What can hang from each mark
ruru: neke nogak
dugomom: ganob rebin
ganob: bibez
domulut: nogak
ruti: fuzom neke
bibez: fuzom ganob
neke: ruru ruti
fuzom: bibez ruti
nogak: domulut ruru

Every row comes from one small tree of marks. The marks that hang from a mark follow it in brackets, in alphabetical order. Every link used is in the known rows. Which tree was each row made from?
Known rows
ganob(bibez(fuzom(ruti(neke)))): [ 43  10  32  24 -24   9 -11 -38  37  27 -16  62  20  22 -18 -26 -57  -8
 -10   1   4  -4 -13   5]
neke(ruru(nogak(domulut)) ruti(fuzom(bibez(ganob)))): [  9 -12  -9 -12  61 -26 -49   6 -27  10   3 -38 -25  -8  -1   6  51 -15
  -4   6  -8  14   0  -6]
nogak(domulut ruru): [-58 -16 -33  13 -47  16  52  34 -35 -48  15 -47 -19 -24  10  10  32   4
  34 -15  13 -20  19  19]
fuzom(ruti): [  8  19  -4  17 -43  23  25 -10  28 -10   7  34  31   0   1   5  -8  25
  -6 -10  13  -7 -40   4]
bibez(fuzom(ruti) ganob): [ 65  30  23  27 -10  -3   7 -55  65  30   1  52  29   7 -41  -3 -45  13
 -26  -1 -16   0 -35  13]
neke(ruru(nogak)): [-60 -13 -17  -9 -40   3  44  52  -9 -19  16 -34  -7  -5  23  11  35   0
  37  -9  18  -6 -11   4]
bibez(fuzom(ruti(neke(ruru(nogak)))) ganob): [ 22  -7  37   0  -3 -28  -8 -31  24  38 -30   9  -7  12 -15  -1 -63 -45
  18  12  10  14  -4   9]
ruru(neke nogak(domulut)): [-87 -27 -34  -6 -37  23  38  46 -42 -27   4 -69 -34  -7  34   8  43  15
  55 -22  19 -17  49   1]
dugomom(ganob(bibez(fuzom)) rebin): [ 57  57  20  31 -51  33  42 -50 102  32  37  55  47  58 -19 -20 -20  41
 -43  -8 -59   5 -11  12]
nogak(domulut ruru(neke(ruti(fuzom(bibez))))): [-28 -16 -34  -3  44   6 -31  13 -60 -19 -11 -37 -38 -15  11  -3  37   8
   4  -8   5  -9  50  -3]
domulut(nogak(ruru(neke(ruti(fuzom(bibez)))))): [-34 -10 -28  -8  38  13 -12   8 -49 -21  -9 -22 -34  -6  11  -9  22  14
  11 -18   2   2  57 -14]
domulut(nogak(ruru)): [-69 -11 -28   6 -48  22  66  29 -28 -46  15 -33 -16 -16  12   3  19   8
  42 -26  11  -8  29   7]
dugomom(ganob): [ -2  43  -6   8 -55  29  51   1  47 -10  42  21  49   7  -8  -1  18  51
 -15  -4 -27  -1 -31   6]
bibez(ganob): [ 13  34  -4   6 -26  10  42   2  45 -12  36  23  38  -8 -20   6  14  28
 -32  -7 -25  -9 -40   4]
bibez(fuzom ganob): [ 39  29  13  20 -13   1  30 -25  61  13  24  40  31  -3 -36   0 -17  18
 -30   2 -33  -8 -30  13]
bibez(fuzom(ruti(neke(ruru(nogak(domulut))))) ganob): [  9 -22  32   3  -7 -33  -9 -26   3  30 -35 -20 -26   6 -11   4 -50 -52
  38  10  15  13  12  17]
ruti(fuzom(bibez(ganob)) neke): [ 70  16  22  -4  28 -15 -11 -15  21   3  25  43  37   1 -21  -1 -24  12
 -63  25 -38   2 -18 -10]
domulut(nogak(ruru(neke(ruti(fuzom))))): [-69 -15 -30 -11  14  18   7  24 -54 -28 -16 -31 -37 -17  25  -3  22   3
  20 -16  13  -4  49  -6]
fuzom(bibez ruti(neke)): [ 43  11  16   5  -9   4 -12 -27  20   3  -9  43  29  12  -9  -4 -36   4
  -8   2   9   8 -20  -9]
bibez(fuzom): [  8  12   1  22 -34  18  40  -3  42  -2  20  36  28  -7 -14   4  -8  23
 -13  -1 -15 -17 -25  14]
nogak(domulut ruru(neke(ruti(fuzom)))): [-62 -19 -36  -6  20  13 -12  29 -65 -27 -15 -47 -42 -25  23   5  34  -2
  13  -6  16 -16  42   5]

Write each row's tree
[ 26 -17  21 -10  12 -32 -27 -23 -11  15 -21 -25 -21  15  -7  -2 -20 -34
  34   1  19  23  13  -2] : fuzom(bibez(ganob) ruti(neke(ruru(nogak(domulut)))))
[ 22 -29  18 -17  30 -39 -18  12 -32   2   7 -33 -20   0   0   6  -2 -25
  -1  22 -12  11  18  -3] : ruti(fuzom(bibez(ganob)) neke(ruru(nogak(domulut))))
[ 84  38  10  18   9   0  -9 -53  55  16  17  48  38  17 -39  -9 -11  36
 -34 -12 -15   8 -35  -6] : fuzom(bibez(ganob) ruti)
[ 39   6  41   3   0 -27 -10 -36  40  37 -29  38   8   8 -24  -1 -68 -37
  -6  15   4  10 -24  12] : bibez(fuzom(ruti(neke(ruru))) ganob)
[ 14  17 -20  -9  65   0 -38  -8 -15   2  -5   3 -10  -1 -11 -12  16  15
 -37  -2 -14  -2  24 -13] : nogak(ruru(neke(ruti(fuzom(bibez(ganob))))))
[-15  -1 -25 -15  48  14 -37  12 -24   6  -2 -12 -10   2  18  -6  38  25
 -12  -5  -5  -2  25 -20] : ruru(neke(ruti(fuzom(bibez))) nogak)
[-78  -1 -35 -19   2  29  -4  34 -20  -6 -14 -31 -15  -5  33   2  42   8
  22 -18  16  -8  20 -12] : ruru(neke(ruti) nogak)
[-48 -46   5 -19 -16 -20  14  50 -54 -20  -3 -46 -26 -17  34  17   2 -35
  27  23  14  -3  14   5] : ruti(fuzom neke(ruru(nogak(domulut))))
[ 25   7  -4 -15  65 -21 -48   1  -3  18   7  -6  -5  -1  -4   0  38  -6
 -25   8 -13  16 -19 -13] : neke(ruru(nogak) ruti(fuzom(bibez(ganob))))
[ 58  14  29  -8  18 -26 -27 -32  27  24 -16  31  16  18 -21  -5 -38 -20
 -12   6   7  19 -23  -9] : fuzom(bibez(ganob) ruti(neke(ruru)))
[-89 -16 -44  -6   1  19   0  35 -57 -31 -22 -56 -43 -23  25   4  42  -8
  37 -18  26 -15  44   6] : nogak(domulut ruru(neke(ruti)))
[-75 -31 -23  -5 -44  -2  43  55 -33 -28  12 -67 -29 -12  29  17  48 -10
  60 -12  23  -7   8  11] : neke(ruru(nogak(domulut)))
[-66 -24 -33 -14  18  17 -19  33 -55 -13 -13 -55 -37 -16  37   7  48   6
  19  -5  11  -9  37  -6] : ruru(neke(ruti(fuzom)) nogak(domulut))
[ 11 -15  30  11 -17  -8 -16 -19  10  35 -28  20 -11  26  -4 -24 -47 -35
  28   1  23   5   8   4] : ganob(bibez(fuzom(ruti(neke(ruru(nogak))))))
[-37  -9 -14 -16  22  -4 -20  35 -24  -2  -3 -18 -12 -15  28  11  41 -14
  -1   8  10   1 -23  -4] : neke(ruru(nogak) ruti(fuzom))
[ 53  18  38  13  -9 -11  -3 -52  51  32 -19  51  24   6 -29  -3 -72 -18
 -21  13  -8   5 -23  11] : bibez(fuzom(ruti(neke)) ganob)
[-84 -41  -5 -20 -42  -9  30  58 -45 -25 -11 -59 -27 -14  38  16  12 -44
  60   5  30  -1  17   7] : ruti(neke(ruru(nogak(domulut))))
[-50 -35   7 -10 -39  -9   7  19 -35  -8 -31 -42 -27  -3  30  12 -16 -43
  61   2  47   6   8   7] : fuzom(ruti(neke(ruru(nogak(domulut)))))
[ 53  20  19  37 -25  18  -2 -43  50  26   3  64  24  23 -28 -27 -33  21
 -15 -12  -4  -7 -21   6] : ganob(bibez(fuzom(ruti)))
[ -5 -31   9  -6  -6 -17 -18  -2 -29   3 -23 -30 -23  11  11   3 -12 -30
  50  -2  35  16  16  -1] : fuzom(bibez ruti(neke(ruru(nogak(domulut)))))
[ 45   2  13  -1  10  -2  -2   2   2 -11  22  40  34  -3  -4   3 -17  17
 -48  24 -24  -4 -16  -9] : ruti(fuzom(bibez) neke)
[-32 -31  10 -21 -12 -15  14  49 -34 -13   0 -18  -8 -10  32  12  -9 -27
   7  26  10  -2  -2  -1] : ruti(fuzom neke(ruru(nogak)))
[ 32  29 -10 -11  67   5 -46 -14  13  14   5  32  14   2 -10  -7  20  31
 -60   1 -27  -1  -5 -19] : ruru(neke(ruti(fuzom(bibez(ganob)))))
[ 73  25  26   3  11 -10 -20 -47  39  19  -4  46  33  16 -28  -7 -42   2
 -28   4  -7  14 -23  -9] : fuzom(bibez(ganob) ruti(neke))
[ 40  25 -10   5  42  14 -34 -10  18  -2  20  46  33 -11  -8   1  31  32
 -60   7 -25  -2 -39 -11] : neke(ruti(fuzom(bibez)))
[ 85  30   7  12  26  -3   2 -21  36  -1  51  46  42   1 -33  -2   9  49
 -69   8 -48  -4 -33  -6] : ruti(fuzom(bibez(ganob)))
